Every row comes from one small tree of marks. The marks that hang from a mark follow it in brackets, in the order of their numbers. Every link used is in the known rows. Which tree was each row made from?
Known rows
j159[j81 j630 j819]: -1.13, -0.62, -1.21, +0.65, +0.51, +1.86, -0.14, +0.96, +0.25, -0.53, -0.99, +1.24, +0.40, -0.29, +0.79, -2.48, +1.26, -2.44, -0.15, -1.36, +0.09, +4.88
j838[j159[j630 j819[j198[j123]]]]: +0.89, +2.08, -0.38, +1.83, -1.66, +1.48, -0.89, -1.91, -0.85, +0.95, -0.04, +0.43, -0.40, +0.59, -0.31, -2.71, +0.81, -3.25, -2.14, -2.69, +1.40, +3.42
j630[j198[j123 j819[j159[j81]]]]: -0.49, -1.05, +0.60, +1.48, +0.34, +1.89, -1.71, -2.32, -2.54, -2.61, -1.48, -0.41, +0.72, +2.45, +0.12, -1.04, +1.52, -2.41, -3.91, -3.93, -2.04, +1.40
j630[j198[j123]]: -0.55, +0.08, +0.80, +1.16, -0.30, +0.57, -0.78, -0.90, -2.11, -1.08, -0.39, -1.18, -0.41, +1.96, -1.24, -1.03, +1.05, -1.12, -2.50, -2.17, -0.55, +0.26
j123[j198]: -0.03, -0.22, -0.31, +0.06, -0.24, +0.62, -1.29, -0.45, -0.52, +1.03, +0.53, +0.56, +1.73, -0.98, -1.09, -1.64, -0.86, -0.59, -2.48, -1.81, +1.71, +1.37
j159[j81 j123 j630 j819[j198]]: +0.03, +1.11, -1.54, +0.97, -0.41, +0.22, -0.63, -0.96, -0.72, -0.33, -1.08, +1.01, +0.63, +0.62, +0.81, -3.67, +1.67, -3.99, -1.70, -2.76, +1.11, +7.07
j159[j81 j123[j198] j630]: +0.33, +0.06, -1.75, +0.36, -0.04, -0.26, -1.20, -0.53, -0.41, -0.48, -1.19, +0.82, +1.58, -0.44, +0.50, -2.88, +0.37, -1.96, -2.36, -1.87, +1.18, +4.00
j838[j159[j819[j198]]]: +0.11, +0.68, +0.17, -0.24, -2.44, +0.93, -0.79, -1.21, -1.03, +2.01, +0.15, +0.77, -0.72, +0.07, -0.58, -2.32, +0.39, -2.97, -1.60, -2.23, +1.04, +3.21
j159[j630 j819]: -0.70, +0.75, -1.30, +1.52, +0.20, +2.07, +0.50, +0.34, +0.60, +0.17, +0.46, +0.81, +0.49, -0.26, -0.62, -2.39, +0.40, -2.09, -0.62, -1.22, +1.86, +4.44
j630[j198[j123 j819[j159]]]: -0.23, -0.03, +0.52, +2.18, +0.08, +1.96, -1.24, -2.75, -2.33, -2.06, -0.48, -0.65, +0.82, +2.60, -0.94, -1.00, +0.83, -2.23, -4.31, -3.90, -0.82, +0.98
j838[j159[j81 j123 j630[j198]]]: -0.03, -0.48, -0.92, -0.48, -1.95, -0.17, -0.44, -1.12, -1.37, -0.74, -1.97, +0.41, -1.35, +0.93, +0.21, -2.50, +1.07, -2.72, -1.61, -1.57, -1.01, +2.38
j159[j81]: -1.28, -2.27, -0.01, -1.28, +0.24, +0.32, -0.53, +1.22, -0.68, +0.29, -0.88, +0.40, +0.25, +0.01, +0.43, -1.09, +0.86, -0.98, -0.41, -0.78, -1.37, +1.82
j159[j630[j198[j819]]]: -0.86, +0.07, -1.20, +2.14, -0.26, +1.86, -0.53, -2.03, -0.53, -1.58, +0.12, -0.21, +0.56, +0.27, -1.85, -1.81, +0.00, -1.96, -2.49, -2.43, -0.59, +2.56
j159[j81 j123 j819[j198[j630]]]: +0.30, +0.04, -1.45, -0.79, -1.17, -0.70, -1.12, -1.56, -2.00, +0.41, -1.20, -0.49, +0.32, +1.05, +0.82, -3.05, +1.50, -4.13, -2.61, -3.61, -0.14, +6.37
j159[j123[j198] j630 j819]: +0.58, +2.42, -1.87, +1.84, -0.74, +0.50, -0.62, -0.90, -0.09, +0.14, -0.13, +0.80, +1.22, -0.19, -0.39, -3.67, +0.08, -2.82, -2.66, -2.10, +3.95, +5.67
j630[j198]: -1.16, -0.86, +0.28, -0.03, -0.48, +0.84, -0.29, -0.52, -1.32, -0.52, +0.17, -0.29, -0.18, +0.71, -1.71, -1.26, +0.37, -1.22, -1.83, -1.72, -0.43, +1.02
j159[j81 j123[j198[j819]] j630]: +0.11, +0.36, -2.14, +1.26, -0.59, +0.00, -1.88, -1.71, -0.70, -0.98, -1.47, +0.51, +1.66, -0.34, +0.45, -2.99, +0.22, -2.52, -3.29, -2.52, +0.52, +4.56
j819[j159[j81 j630] j198[j123]]: +1.04, -0.17, -0.21, +1.56, +2.01, +2.28, -1.07, -2.07, -1.08, -1.15, -0.41, +1.45, +2.67, +1.38, +0.76, -1.66, +1.12, -2.57, -2.96, -4.51, -0.06, +3.32
j819[j159 j198[j123]]: +1.11, +0.40, +0.72, +1.14, +1.11, +1.65, -0.91, -2.20, -1.61, +0.21, +0.67, +0.62, +2.19, +1.88, -0.36, -1.03, +0.58, -2.14, -3.53, -4.20, +1.07, +2.03
j838[j159[j123]]: +0.20, +0.13, -0.26, -1.13, -2.57, -1.02, +0.02, -0.41, -1.11, +1.80, -0.42, -0.21, -1.40, +0.87, -0.41, -1.63, +0.29, -1.88, -1.40, -0.41, +0.82, +1.35

Which tree is each row?
+0.25, -0.97, -1.20, -0.04, +1.37, +1.08, +0.32, -0.32, -0.21, -0.94, -0.84, +1.66, +1.70, +1.20, +0.99, -1.99, +0.76, -2.34, -1.67, -2.29, +0.61, +3.93 => j819[j159[j81 j123 j630]]
+0.76, +1.42, -1.47, +0.01, -1.44, -0.51, -0.58, -2.15, -1.50, +1.12, +0.17, -0.97, +0.42, +1.13, -0.65, -2.94, +0.65, -3.81, -3.04, -3.55, +1.61, +5.95 => j159[j123 j819[j198[j630]]]
+0.48, +0.04, -1.26, +1.43, -0.64, +0.57, -1.37, -2.71, -1.71, -0.19, -0.23, -2.69, +0.61, +1.39, -0.87, -0.65, +0.20, -1.83, -3.90, -3.11, -1.45, +1.49 => j198[j123 j630 j819]
+0.23, +0.96, -1.08, +0.82, -1.56, -0.75, -1.75, -1.92, -1.39, +0.51, -0.20, -0.50, +1.15, +0.20, -0.81, -2.25, -0.36, -1.98, -3.97, -2.17, +1.81, +3.11 => j159[j123[j198[j819]]]
+1.90, +0.07, -0.43, +0.56, +1.06, +1.57, -1.00, -3.49, -1.79, +0.14, +0.79, -0.47, +2.60, +1.79, -0.63, -1.02, +0.01, -2.46, -4.33, -5.30, +0.29, +2.33 => j819[j159 j198[j123 j630]]
+0.88, +0.19, -0.82, +1.13, +1.63, +2.63, -0.06, -2.27, -0.01, +0.05, +1.35, +1.85, +2.94, +0.33, -0.92, -1.79, -0.42, -2.28, -2.57, -3.98, +1.53, +3.68 => j819[j159[j630] j198]
-0.74, +0.30, +0.36, +2.08, -0.94, +0.78, -1.54, -2.25, -2.37, -1.53, -0.62, -1.67, -0.31, +2.00, -1.31, -1.16, +1.05, -1.82, -3.57, -2.75, -1.30, +0.77 => j630[j198[j123 j819]]
-0.24, +0.09, -0.80, +1.19, -2.06, +1.68, -0.70, -2.33, -0.79, -0.45, -0.43, +0.02, -0.73, +0.14, -1.44, -1.85, -0.13, -2.28, -2.43, -2.02, -0.87, +1.36 => j838[j159[j630[j198[j819]]]]
+0.06, -1.05, -0.16, +1.29, +1.86, +2.65, -0.38, -1.15, -1.24, -2.57, -1.13, +1.11, +1.55, +1.79, +0.48, -1.47, +1.26, -2.05, -2.48, -3.54, -0.90, +1.97 => j819[j159[j81 j630[j198[j123]]]]
-0.25, -1.91, -0.84, +0.08, +2.08, +2.62, +0.23, +0.00, +0.24, -0.92, -0.39, +2.06, +2.16, +0.26, +0.72, -1.37, +0.35, -1.64, -1.07, -2.34, -0.22, +2.86 => j819[j159[j81 j630]]
+0.30, -0.22, -0.54, +0.29, -0.31, +0.70, -1.73, -1.58, -2.10, -0.07, -1.17, -0.76, +0.58, +1.06, +0.79, -2.27, +1.65, -3.30, -2.67, -4.02, -1.06, +4.56 => j159[j81 j819[j198[j123 j630]]]
-0.41, -1.83, -0.52, +0.34, +1.72, +2.84, -0.05, -0.86, -0.58, -2.16, -0.80, +1.77, +1.78, +0.81, +0.17, -1.66, +0.67, -2.04, -1.78, -3.22, -0.85, +2.57 => j819[j159[j81 j630[j198]]]
-0.89, +0.25, -0.38, +2.02, +0.32, +1.94, -0.82, -0.35, -1.27, -2.46, -1.85, +0.22, -0.27, +1.29, +0.55, -2.67, +2.22, -2.85, -1.62, -2.60, -0.75, +3.86 => j159[j81 j630[j198[j123]] j819]
+0.56, +0.84, -1.21, -0.03, -1.93, -0.22, +0.28, -0.84, -0.28, +1.14, -0.25, +0.25, -0.83, +0.42, -0.55, -2.06, +0.07, -2.01, -1.30, -0.58, +1.27, +2.24 => j838[j159[j123 j630]]
+0.54, -0.26, -1.76, +0.44, -0.93, +0.96, -2.08, -2.94, -1.07, +0.44, +0.28, -1.08, +2.11, -0.96, -1.44, -1.71, -1.45, -1.69, -4.40, -3.59, +0.10, +2.28 => j123[j198[j630 j819]]
+1.03, -0.36, -1.11, +1.39, +0.48, +1.86, -1.11, -3.29, -1.78, -0.68, -0.01, -1.59, +1.78, +2.09, -0.34, -0.50, +0.07, -2.21, -4.62, -4.27, -0.89, +1.68 => j198[j123 j630 j819[j159]]
+0.16, +1.05, -1.28, +1.08, -2.68, +0.17, -0.51, -2.74, -1.40, -0.49, -0.86, -0.43, -1.17, +1.07, -1.15, -2.43, +0.32, -3.02, -2.97, -1.91, -0.13, +2.38 => j838[j159[j123 j630[j198[j819]]]]
-0.40, +0.32, -0.45, -0.38, -1.15, -0.69, -1.17, -0.44, -1.70, +0.43, -1.25, +0.45, +0.02, +1.05, +0.91, -3.04, +1.95, -3.82, -1.90, -2.53, +0.65, +6.13 => j159[j81 j123 j819[j198]]
+0.91, -0.35, -1.37, +0.36, +1.14, +1.23, -0.76, -1.11, -0.42, -0.89, -0.84, +2.04, +2.80, +0.29, +0.88, -2.56, +0.14, -2.27, -2.98, -3.16, +1.69, +3.97 => j819[j159[j81 j123[j198] j630]]
-0.29, -0.61, +0.29, -1.04, -2.16, +0.84, -1.33, -0.62, -1.29, +1.43, -1.09, +1.17, -0.81, -0.06, +0.70, -2.46, +1.26, -3.28, -1.19, -2.34, -0.54, +3.62 => j838[j159[j81 j819[j198]]]
+1.34, -0.94, -0.96, -0.55, +0.91, +1.85, -0.54, -3.04, -1.03, +0.70, +1.22, +0.30, +2.83, +0.61, -1.06, -1.22, -0.72, -2.53, -3.59, -4.94, +0.27, +3.04 => j819[j159 j198[j630]]
-0.20, -0.92, -0.96, -0.85, -0.39, +0.98, -1.33, -1.18, -1.38, +0.50, -0.77, -0.04, +0.87, -0.03, +0.41, -2.46, +1.04, -3.39, -2.00, -3.72, -1.01, +5.19 => j159[j81 j819[j198[j630]]]
-0.15, -1.61, -0.29, -1.25, +0.75, +0.39, +0.00, +0.10, -1.14, -0.27, -0.98, +1.19, +1.16, +1.65, +1.15, -1.43, +1.04, -2.10, -1.88, -2.03, +0.25, +3.01 => j819[j159[j81 j123]]
-0.84, -0.45, -0.61, +2.36, +0.23, +1.46, -1.56, -1.80, -1.59, -2.74, -1.69, -0.60, +0.42, +1.23, -0.05, -1.81, +1.50, -2.28, -2.72, -2.88, -2.42, +2.31 => j159[j81 j630[j198[j123 j819]]]
+0.35, +2.31, -0.71, +2.91, +0.11, +1.74, -0.68, -1.62, -0.52, -0.05, +0.39, +0.21, +1.02, +0.84, -0.56, -2.61, +1.05, -2.96, -2.26, -3.18, +1.92, +4.83 => j159[j630 j819[j198[j123]]]
-0.21, +1.75, -1.79, +1.46, -0.47, +0.33, +0.65, +0.01, +0.08, +0.05, -0.07, +0.31, -0.04, +0.83, -0.23, -3.10, +0.85, -2.83, -1.19, -1.20, +2.71, +5.51 => j159[j123 j630 j819]
-0.02, -1.27, -0.49, +0.39, +0.26, +1.96, -2.14, -1.79, -1.00, -0.53, -0.59, +1.35, +2.85, -0.41, +0.23, -1.74, -0.37, -1.93, -3.93, -3.66, +0.22, +2.52 => j123[j198[j819[j159[j81]]]]
+0.31, +0.65, -0.10, +1.27, -1.44, +1.27, -0.42, -1.72, -1.22, -0.48, -0.58, -0.25, -1.07, +0.99, -1.04, -1.65, +0.54, -1.74, -2.10, -1.91, -0.31, +0.38 => j838[j159[j630[j198[j123]]]]
-0.90, -0.70, +0.01, -0.27, -0.35, +0.97, -1.22, -0.10, -1.12, +0.47, -0.78, +0.95, +0.54, +0.08, +0.60, -2.50, +1.54, -3.03, -1.23, -2.65, -0.21, +4.95 => j159[j81 j819[j198]]
+0.41, +2.51, -1.64, +1.83, -0.68, +0.34, -0.09, -1.58, -0.38, +0.41, +0.37, +0.50, +0.70, +0.67, -0.58, -3.52, +0.85, -3.74, -2.16, -2.68, +2.84, +6.69 => j159[j123 j630 j819[j198]]
+0.45, +1.34, -0.88, +0.91, -1.77, +1.73, -0.40, -1.61, -0.15, +1.35, +0.28, +1.10, -0.16, -0.35, -0.62, -2.85, +0.25, -3.16, -1.54, -2.40, +1.47, +4.03 => j838[j159[j630 j819[j198]]]
-0.04, +0.37, -1.23, -0.20, -2.07, +0.14, -0.11, +0.00, -0.61, +0.42, -1.81, +0.98, -1.31, +0.48, +1.24, -3.11, +1.42, -3.36, -0.76, -0.96, +0.51, +4.51 => j838[j159[j81 j123 j630 j819]]
+0.06, +1.59, +0.37, +1.63, -0.51, +0.79, -1.13, -1.05, -1.48, +0.65, +0.29, -0.29, +0.46, +1.31, -0.40, -2.16, +1.29, -2.70, -2.42, -2.96, +1.44, +3.84 => j159[j819[j198[j123]]]
-0.21, -1.11, -0.17, -1.95, -2.27, -1.19, -0.54, +0.11, -1.43, +1.19, -1.63, +0.23, -1.47, +0.80, +0.84, -1.72, +1.03, -2.07, -1.08, -0.48, -0.71, +1.85 => j838[j159[j81 j123]]
+0.74, -0.80, +0.72, +0.35, +1.34, +1.53, -1.47, -1.64, -1.90, -0.51, -0.53, +0.99, +2.14, +1.81, +0.89, -1.25, +1.27, -2.45, -3.11, -4.35, -0.45, +2.49 => j819[j159[j81] j198[j123]]
+0.35, -0.25, -0.55, +1.09, +0.04, +2.06, -1.78, -2.16, -0.78, +0.02, +0.49, +1.00, +2.93, -0.36, -0.78, -1.61, -1.02, -1.74, -4.26, -3.56, +1.43, +2.19 => j123[j198[j819[j159]]]
+1.54, -1.24, -0.36, -0.15, +1.28, +1.56, -1.50, -2.82, -2.13, -0.46, -0.49, -0.16, +2.52, +1.77, +0.68, -1.20, +0.77, -2.76, -3.96, -5.38, -1.36, +2.75 => j819[j159[j81] j198[j123 j630]]
+0.99, +0.43, -0.24, -0.01, +0.28, +0.38, -0.30, -2.20, -1.31, +0.71, +0.75, +0.90, +2.05, +1.60, -0.53, -1.86, +0.23, -2.74, -3.30, -3.70, +1.95, +3.79 => j819[j159[j123] j198]
-0.47, -0.57, -0.81, -0.14, -1.29, +1.63, -0.25, +0.43, -0.06, +0.44, -1.36, +1.40, -0.82, -0.48, +0.83, -2.64, +1.01, -2.68, -0.28, -1.10, -0.23, +3.52 => j838[j159[j81 j630 j819]]
+1.16, +0.50, -0.62, +0.54, -0.21, +0.26, -1.34, -2.85, -1.85, +0.69, +0.52, -1.78, +1.20, +1.21, -1.08, -1.13, +0.19, -2.03, -3.55, -3.98, -0.36, +2.08 => j819[j198[j123 j630]]
+0.11, -0.48, -0.62, +2.42, +1.35, +2.33, -1.17, -1.85, -0.94, -1.83, -1.01, +0.36, +1.88, +1.64, +0.85, -1.13, +1.10, -2.26, -3.25, -3.33, -0.97, +2.52 => j198[j123 j819[j159[j81 j630]]]
+0.03, +0.89, -0.57, +2.13, +0.41, +1.55, -1.28, -0.96, -0.88, -0.81, -0.99, +0.71, +0.90, +0.70, +0.84, -2.80, +1.90, -3.34, -1.81, -3.24, +0.21, +5.29 => j159[j81 j630 j819[j198[j123]]]
-0.14, +0.75, -0.90, +0.65, -1.61, +1.82, +0.27, -0.18, +0.30, +1.05, -0.04, +1.05, -0.83, -0.33, -0.43, -2.46, +0.28, -2.41, -0.66, -1.07, +1.35, +3.12 => j838[j159[j630 j819]]
-0.85, +0.39, -1.25, +1.00, -0.60, +0.50, -0.21, -0.33, -1.18, -1.99, -1.95, +0.43, -0.48, +1.21, +0.48, -3.52, +2.02, -3.60, -1.51, -2.13, +0.17, +5.65 => j159[j81 j123 j630[j198] j819]
+1.05, +1.52, -1.69, +1.17, -2.62, +0.09, -1.31, -2.65, -0.63, +0.79, -0.44, +0.28, +0.25, -0.34, -0.77, -2.90, -0.70, -2.55, -3.49, -2.00, +1.69, +2.76 => j838[j159[j123[j198[j819]] j630]]
+0.36, -1.37, -1.62, +0.12, +0.32, +2.13, -0.56, -2.83, -0.92, -0.09, +0.50, -0.65, +2.10, +0.70, -0.82, -0.88, -0.74, -2.21, -3.81, -3.94, -0.87, +2.61 => j198[j630 j819[j159]]
-0.41, +1.09, -1.62, +2.09, -0.96, +0.21, -0.35, -2.50, -1.13, -1.64, -0.43, -0.74, +0.03, +1.30, -1.45, -2.46, +0.46, -2.71, -3.14, -2.31, +0.29, +3.63 => j159[j123 j630[j198[j819]]]
-0.78, -2.05, -0.30, +0.01, +0.63, +1.96, -1.00, -0.94, -0.90, -0.62, -0.59, +0.89, +1.64, +0.69, +0.52, -0.91, +0.54, -2.11, -2.47, -2.70, -1.27, +2.56 => j198[j819[j159[j81]]]
+0.94, +2.26, -1.26, +0.89, -2.46, +0.28, -0.30, -1.97, -0.69, +1.33, -0.12, +0.69, -0.63, +0.50, -0.37, -3.47, +0.62, -3.90, -1.97, -2.27, +2.21, +5.12 => j838[j159[j123 j630 j819[j198]]]
+1.18, -1.31, -1.28, -1.33, +0.51, +0.50, -1.15, -1.63, -1.46, -0.35, -1.01, +0.70, +2.50, +0.66, +0.85, -2.05, -0.08, -2.37, -3.74, -3.86, +0.61, +3.35 => j819[j159[j81 j123[j198[j630]]]]
